What can hang from each mark
mivi: noful sogad
roluk: boli sikit
resa: pegoz
sikit: noful resa roluk satu
noful: fubif mivi sikit

Known rows, with every way that one mark hangs from another
{noful fubif {sikit roluk}}: [-0.64  1.94 -1.12  0.94  1.04  0.98  1.46 -0.09  3.02  1.46  3.92  0.18
  1.59  0.08 -1.87 -1.91  0.07 -0.89 -1.13]
{roluk boli}: [-1.15  0.41 -2.36 -0.17  1.00 -0.66  0.64  3.14  2.93 -1.44  0.06  1.47
  0.14 -0.90 -0.08  0.28 -0.02 -1.03 -2.81]
{sikit {noful fubif} resa roluk satu}: [-0.53 -1.46  1.94  0.34  0.22  1.04  2.35 -2.08  0.87  1.63 -1.08 -0.59
  0.48 -0.19  0.46  1.89 -0.67  0.60 -0.16]
{mivi {noful {sikit roluk satu}} sogad}: [ 0.46  0.68 -0.60  2.44  0.50  0.84 -0.43 -1.41 -2.00 -1.13 -0.43 -2.12
 -0.93 -0.30 -1.71 -1.75  0.72 -0.71  2.31]
{sikit {noful fubif mivi} resa roluk satu}: [-0.12 -2.03  1.97 -0.43 -1.21 -0.92 -0.07 -2.09 -0.88  1.35 -1.54 -0.08
 -0.24  0.03  0.81  2.69  0.13  1.03  0.55]
{sikit noful roluk satu}: [-3.76 -1.34  1.14  1.26  0.11  1.53  3.72 -0.40  1.63  1.29 -0.34  0.06
  0.23 -1.59 -0.11  0.76 -2.72 -1.81 -0.70]
{sikit {noful fubif mivi} {resa pegoz} roluk satu}: [-0.14 -1.25  2.10  0.07  0.28 -0.85 -1.22 -2.48 -0.89  1.01 -0.34  1.48
 -0.71 -0.17  0.98  0.05 -0.38  1.97 -0.71]
{noful fubif sikit}: [-0.37  2.40 -1.49  0.11  0.62  1.98  1.14  2.00  2.62  1.24  3.83  0.38
  1.64  0.37 -1.51 -3.15 -1.17 -1.51 -1.34]
{mivi {noful fubif {sikit {resa pegoz} roluk}} sogad}: [ 3.07  1.86 -1.09  0.66  1.20 -0.63 -2.85 -1.66 -2.89 -0.54  0.50 -0.88
 -0.11  1.10 -0.95 -3.53  2.05  2.17  1.60]
{roluk boli {sikit {noful mivi}}}: [-1.15 -0.96  0.76 -2.46 -0.47 -1.69  0.58  2.07  0.56 -1.79 -1.40  1.78
 -0.58 -0.29  2.67  3.74 -0.28  0.17 -1.32]
{mivi {noful fubif}}: [ 0.18  1.74 -0.98 -0.23 -2.91  0.39 -2.28  1.14 -0.87  0.71  0.95 -0.80
  2.30  0.04  0.37 -2.65  0.22 -0.48  2.12]
{sikit {noful fubif mivi} resa {roluk boli} satu}: [ 0.67 -1.76  2.03  0.36 -0.92 -2.37 -0.56 -3.02  0.40  1.09 -2.17  0.59
 -0.51  0.18  1.28  4.98  1.51  1.73 -0.59]
{mivi noful}: [-0.90  0.86 -1.54 -0.39 -0.50  0.94 -1.02  3.02 -0.91 -0.89  0.14 -0.93
  0.94 -0.86 -0.39 -2.61 -0.81 -1.15  1.07]
{noful fubif}: [-0.78  1.12 -1.80 -0.87 -2.30  0.37 -0.49  2.04  1.48  0.79  1.90  0.83
  2.17  0.29  0.41 -2.81 -0.48 -1.16 -0.03]
{mivi noful sogad}: [ 0.52  0.39 -2.32 -0.70 -1.80 -0.82 -2.31  2.08 -3.52 -1.65 -1.66 -0.85
  0.08  0.19  0.12 -3.35  0.24 -0.34  2.57]
{mivi {noful sikit}}: [-0.53  1.97 -1.38  0.35  1.84  2.16  0.27  3.00  0.06 -0.43  1.59 -1.19
  0.56 -0.77 -1.93 -2.99 -1.39 -1.37  0.11]
{sikit {noful {mivi sogad}} resa roluk satu}: [-0.27 -3.17  0.83 -0.81  0.39 -1.50  0.33 -0.83 -2.57 -0.68 -3.52 -0.19
 -2.19 -0.25  0.37  2.39 -0.17  0.88  0.43]
{sikit {noful fubif} roluk}: [-2.50  0.07 -0.14 -1.14 -1.53 -0.94  1.75  0.59  1.16  2.64  1.10  1.22
  2.38 -0.14  0.57 -0.65 -1.73 -0.15 -0.56]

Rows
[ 1.87  0.11 -0.51  1.76  2.07  0.92 -0.37 -1.25 -2.54 -1.72 -1.37 -2.65
 -1.56 -0.08 -1.78 -0.97  1.35  0.38  2.04]
{mivi {noful {sikit resa roluk satu}} sogad}
[ 1.39 -0.05  0.54  1.18  0.64  0.04 -1.08 -2.12  0.65  0.22  1.71 -0.68
 -0.91  0.25 -1.41  0.98  1.88  0.29  0.05]
{noful fubif mivi {sikit resa roluk satu}}
[ 0.12  1.38 -1.98 -0.56  6.82  2.73  1.74  4.03  1.83 -1.62  2.34  0.85
 -1.26 -0.65 -2.43 -4.16 -2.05 -0.07 -4.06]
{noful {sikit {resa pegoz}}}
[ 2.05  0.21  0.61  1.85  0.85 -1.11 -1.49 -2.92  1.55  0.02  1.27 -0.17
 -1.06  0.36 -1.13  2.95  2.95  0.87 -0.82]
{noful fubif mivi {sikit resa {roluk boli} satu}}
[ 1.71  1.90 -1.28  0.96 -1.36 -0.91 -2.07 -1.37 -2.31  0.28  0.81 -1.30
  0.96  0.95 -0.91 -2.66  1.71  0.49  2.78]
{mivi {noful fubif {sikit roluk}} sogad}
[ 2.85  0.05 -0.54  0.08 -0.66 -0.38 -2.63 -0.84 -1.86 -0.61  0.10 -0.36
 -1.47  1.44 -0.66 -0.74  1.54  0.18  1.11]
{noful fubif {mivi sogad} {sikit resa satu}}
[ 0.07 -2.79  1.92 -2.38 -0.01  0.70  0.90  0.59 -2.48 -2.70 -3.34 -0.48
 -2.09  0.06  2.30  2.55 -0.51  0.23  1.27]
{roluk {sikit {noful {mivi sogad}} resa satu}}
[ 1.10 -1.62  0.82 -4.20 -1.29 -1.13 -0.65  1.35 -2.85 -1.59 -2.16  0.52
 -0.33  1.23  2.82  1.44  0.26  1.48  1.28]
{roluk {sikit {noful fubif {mivi sogad}} resa}}
[-1.68 -0.87  2.30  0.29 -0.05  1.35  3.00 -0.28  2.45 -1.50 -1.59  0.59
 -0.57 -0.91  2.31  4.22 -0.81 -0.97 -1.03]
{roluk boli {sikit noful satu}}
[ 1.12 -1.71  0.98 -1.68 -2.51 -0.89 -1.44 -0.11 -3.02  0.58 -2.83  0.43
 -0.72  1.21  1.67  0.64 -0.76  0.61  1.23]
{sikit {noful fubif {mivi sogad}} resa satu}
[ 0.60  2.21  0.69  3.38 -0.50  1.12 -0.57 -2.88  1.46  1.00  1.82 -1.62
  1.18 -0.36 -1.13  0.31  1.52 -0.41  1.27]
{mivi {noful fubif {sikit {roluk boli} satu}}}
[-2.12 -1.67  0.19 -0.79 -2.69 -0.42 -0.19  1.67 -2.19  0.23 -2.14  0.99
 -1.00 -0.17  1.06 -0.49 -2.81 -1.77  0.77]
{sikit {noful {mivi sogad}} satu}
[ 0.83  1.50 -2.22  0.11  0.60  0.46 -1.05  2.06 -2.64 -1.32 -0.17 -1.25
 -0.33  0.33 -1.35 -3.65 -0.32 -0.73  1.61]
{mivi {noful sikit} sogad}
[-1.75  0.10 -0.64 -3.00 -3.43 -1.74 -1.16  3.19 -1.11  2.11  0.52  2.16
  1.69  0.63  1.53 -1.48 -2.52 -0.59 -0.12]
{sikit {noful fubif mivi}}
[-1.70  0.42 -0.06 -0.44 -1.30 -2.31  1.30 -0.43  2.38  2.37  0.41  1.84
  2.08  0.02  1.03  1.73 -0.27  0.56 -1.70]
{sikit {noful fubif} {roluk boli}}
[ 0.84 -0.78  1.56  0.91  3.48  1.67  0.92 -1.09  2.34 -4.23 -1.34  0.52
 -2.37 -1.05  1.60  2.65  1.68  0.87 -2.09]
{roluk boli {sikit {resa pegoz} satu}}
[-0.80 -1.95  1.53  0.98  2.91  0.13  3.24 -1.21  2.01 -0.08 -2.53 -0.06
 -1.05 -1.09  0.16  4.35 -0.27  0.78 -2.36]
{sikit noful resa {roluk boli} satu}
[ 0.94  0.71  0.56  2.16  2.36  2.43  1.98 -2.28  2.73  0.62  2.17 -1.33
  0.10  0.00 -1.98  0.19  0.87 -0.24 -0.74]
{noful fubif {sikit resa roluk satu}}
[ 0.22 -1.12  2.08  1.15  0.45 -0.45  1.85 -3.14  2.13  1.40 -1.71  0.06
  0.23 -0.17  0.90  4.25  0.75  1.40 -1.30]
{sikit {noful fubif} resa {roluk boli} satu}
[ 0.15  1.64 -1.54 -0.90 -1.15 -0.55 -1.97  2.11  0.46  0.86  3.22  1.08
  0.73  0.76 -0.89 -2.19 -0.17 -1.00 -0.38]
{noful fubif mivi sikit}
[-0.13  1.09 -1.14 -0.04 -0.80 -1.45 -1.58  0.03  0.88  0.98  3.50  0.76
  0.58  0.40 -1.34 -0.92  0.98 -0.31 -0.26]
{noful fubif mivi {sikit roluk}}
